Every row comes from one small tree of marks. The marks that hang from a mark follow it in brackets, in the order of their numbers. Every link used is in the known rows. Which tree was each row made from?
Known rows:
K991{K542 K615{K332}}: [  9   4 -14   4   8  24   1  -5  -7  -8  11   2  -7  14  12  -5  -1   3
   8  25 -20  -7 -11]
K506{K236}: [ 11  -3  -4  13   1  28  12  31  -6 -11  -4   2   2  -5  -9  15  -8 -10
 -14  -3  10  -9  -6]
K615{K10{K236 K506{K542}} K332}: [  7  15  -1 -12  19  -5 -12 -39 -13   9   7 -36 -15 -32  -4   0  17   6
 -13  22  -5  26   3]
K236{K615{K332}}: [  2   4   0   2   9 -14   3   1   4   4   9  11   1  12   2   6   4  -2
  -1  25 -11 -20   3]
K991{K10{K236 K506}}: [ 17   6   3  -4   7  -6  -7 -14 -10 -18  13 -13   4  -9 -10   2  16  -8
  15 -20  28  16  -7]
K332{K991{K10{K506} K615}}: [ -4   1   1 -11 -25  -4 -10 -35  19   5  -8  10  -3  16   1  -9 -12   6
  35 -36   2   9  -8]
K10{K236{K615} K506}: [-13  -1   1  -5   4 -22 -10   5 -20 -11  11  -1  -5 -17  -9  -4  -1  -8
  14   2  21  22  -3]
K506{K236{K615{K10 K332}} K542}: [ -1   8  12   5   0  -1  12  -2   5  21 -13  -6   7  -5   7  20  12  10
 -14  27 -30  -3   9]
K236{K615}: [ -5  -3   4   4   5  -8   6  23  -4  -5   2  10   9  11  -1   7  -6 -13
  12   8  -6 -13   0]
K991{K10{K236} K542 K615}: [ 20   1  -1   9   5  -1  -2   1 -11 -15   5  -2  11  13   9  -6  17   5
  33 -15   7  15 -25]
K991{K10{K236} K615{K332}}: [ 19   9  10   1   8 -17  -4 -18  18  16   9   1   0  21   4  -8  24  13
   9 -10  26  14 -23]
K991{K615}: [  1  -2   1   5   0   8   0  10  10  -1  -9   5  -1  17  -5  -4 -14  -9
  11  -5   6   4 -10]
K10{K236{K615} K506{K542}}: [-24   3  -2  -5   3 -19  -7   5 -35  -7  -7  -9   1 -32 -11   1  -4 -10
  17   8  -2  37   3]
K769{K236 K542}: [ -7  -1  -7  23  19  15   3  34 -12   7 -28   3  -1   9 -14  17  -9 -10
  -7  -8  36  -9  11]
K615{K10}: [ 20   4  11   3  16   7   0  -7  14  -1  -2 -17   2  10  -1   7   2  -7
  -2   1  -7 -16   0]
K769{K506{K236{K615{K10}}} K542}: [ -7  -6  -4   8  -7  -9  15  16  12  14 -16  -7  14   6  22  17  -6   1
 -22 -10  15  -9  28]
K769{K236{K615{K332}} K506{K542}}: [-24  -5  -1  11   7 -16 -12  14  -4  17  -8   2 -13   4   1   8   5   0
   1  10 -28 -12  16]
K506{K236{K615{K10}}}: [  4   1  22   8  -3  -7  10  12  14   5  -8  -1  13   6   5  19   2   0
  -5   3  -6 -11   2]
K10{K236 K506}: [  3   1  -6  -6  12   5 -10  -1 -22 -18  11 -12 -11 -24 -15  -5  -2 -11
  -3  -2  27  22  -6]
K615{K332}: [ 15   6  -6   0  18  16   2  -4   2   0  10  -1  -8   6  -3   5   3  -5
 -11  18  -3 -21  -3]
K615{K332{K10 K991}}: [  2  -6  -3 -14 -10   4  -2 -15  26  11  13  19  -5  13   3 -20  -2  16
 -26  -1 -15 -32  -2]
K506{K236{K615}}: [ -5  -4   4  13  -6   0  14  36  -3  -4  -7  17  11   0  -4  16  -8  -6
  -3   3   1 -10  -1]
K332{K991}: [  0   1  -9  -4   0  14   2   7  10   3  -4  10  -6   9   0  -5 -17  -1
   0  -8  -9 -21 -13]
K991{K10 K615}: [ 13   1  10   6  -5  -2   1  -3  19  -1  -9   7  13  31   0   2   4  -5
  28 -21   8   0  -9]

Which tree is each row?
[ -8  -7   6   4 -11  -6   7  15   4   9 -10 -15   8  -4  16  18  -2  -1
  -9 -10 -30  -4  18]	K769{K506{K236{K615{K10}} K542}}
[-17 -12  13 -15 -18 -36  -3  13  11  10   9  28  12   6   3 -24  -3  11
  -7 -12   1  -5 -12]	K332{K10{K236{K615}} K991}
[  5  -4 -15  -9  -4  22  -3 -14   4  -9  18  13  -1   7  13 -19   0  16
 -13  16 -39 -33  -4]	K615{K332{K10 K991{K542}}}
[-13  -3 -24   8  -4   3  17  17   3  16  -3   8   4   1  22  12  -5   3
 -33   5  20 -16  24]	K769{K506{K236{K615{K332}}} K542}
[  5   3  -1   7 -12  30   0 -15  -7 -19  -1 -17  -8 -11   6   6  -9   3
  13   4  -7  19   2]	K991{K542 K615{K10{K506{K236}}}}
[-20  -2  -7   0 -16  -1  13   5  -4  26 -16  20  -1  -7   5   8  -6  16
 -13  15 -34  -9  -8]	K506{K236{K615{K332{K991}}} K542}
[ 20  13   6 -11  14  13 -10 -47  13  -4  16 -28 -14 -10  -5   5   6   0
  -4  16  -6  -9  13]	K615{K10{K506} K332}
[-28  -9   3 -11 -14 -27  -9   2 -25 -10   3   3   9 -28 -13 -14   1  -7
   3   0  -1  32  13]	K332{K10{K236{K615} K506{K542}}}
[ -3  -3 -13  -1  -9  23   2   1  -2  -5  -4  12  -6  15  13 -11 -25   5
  21  -2 -31  -3 -19]	K332{K991{K542 K615}}
[  5   9   1  -8  14  -4 -11 -17 -20  -2  -5 -33 -10 -30  -9   1   4  -5
   2   2  -1  32   2]	K615{K10{K236 K506{K542}}}
[-20 -13   5  -2 -28   0   4   9  -3 -19   5  15  11 -13 -12   1  -8  -6
  -9  -8   6   2  22]	K332{K10{K506{K236{K615}}}}
[  2  -5  10  -4  -2 -16  -6  -6  18  12  13  11  -4  11  -2 -30  10  14
 -20   4  23  10 -10]	K991{K615{K332{K10{K236}}}}
[ -9 -12  16  -4  -5 -32  -1  20   0  -2  11  18  16   4  -6 -15   9   1
  -7  -5  15  -2  -1]	K332{K10{K236{K615}}}
[-11  -7 -17  19  12  13  -5  36  -3   6 -19  -5  -7  10   2   9 -11 -11
 -13 -20  29 -11  22]	K769{K236 K506 K542}
[ 20   1 -15   0   0  21   5  -9  -3 -17   3   5  12  19  14   3   2   6
  28 -14 -33 -26 -16]	K332{K991{K10 K542}}
[ 11  14  16 -10  10 -17 -16 -45  15  15   8 -23 -20  -4   2 -14   9  14
  -3   7  24  26  -6]	K991{K615{K10{K236 K506} K332}}
[-10  -3 -17   3  -7  36   5  11 -32 -14 -17 -10  -6 -35 -20  16 -15 -14
  -5   2  -5  22   9]	K10{K506{K236 K542}}
[ -2  -6   0 -13  -3  -2 -13  -2  -9 -22  16  -4  -2 -21 -16 -18   1  -6
  -9 -10  29  17   3]	K332{K10{K236 K506}}
[ 20   8   9   2   2  -3   0 -23  23  11   3   7   4  30   3   0  16   6
  15  -8   3 -10  -9]	K991{K10 K615{K332}}
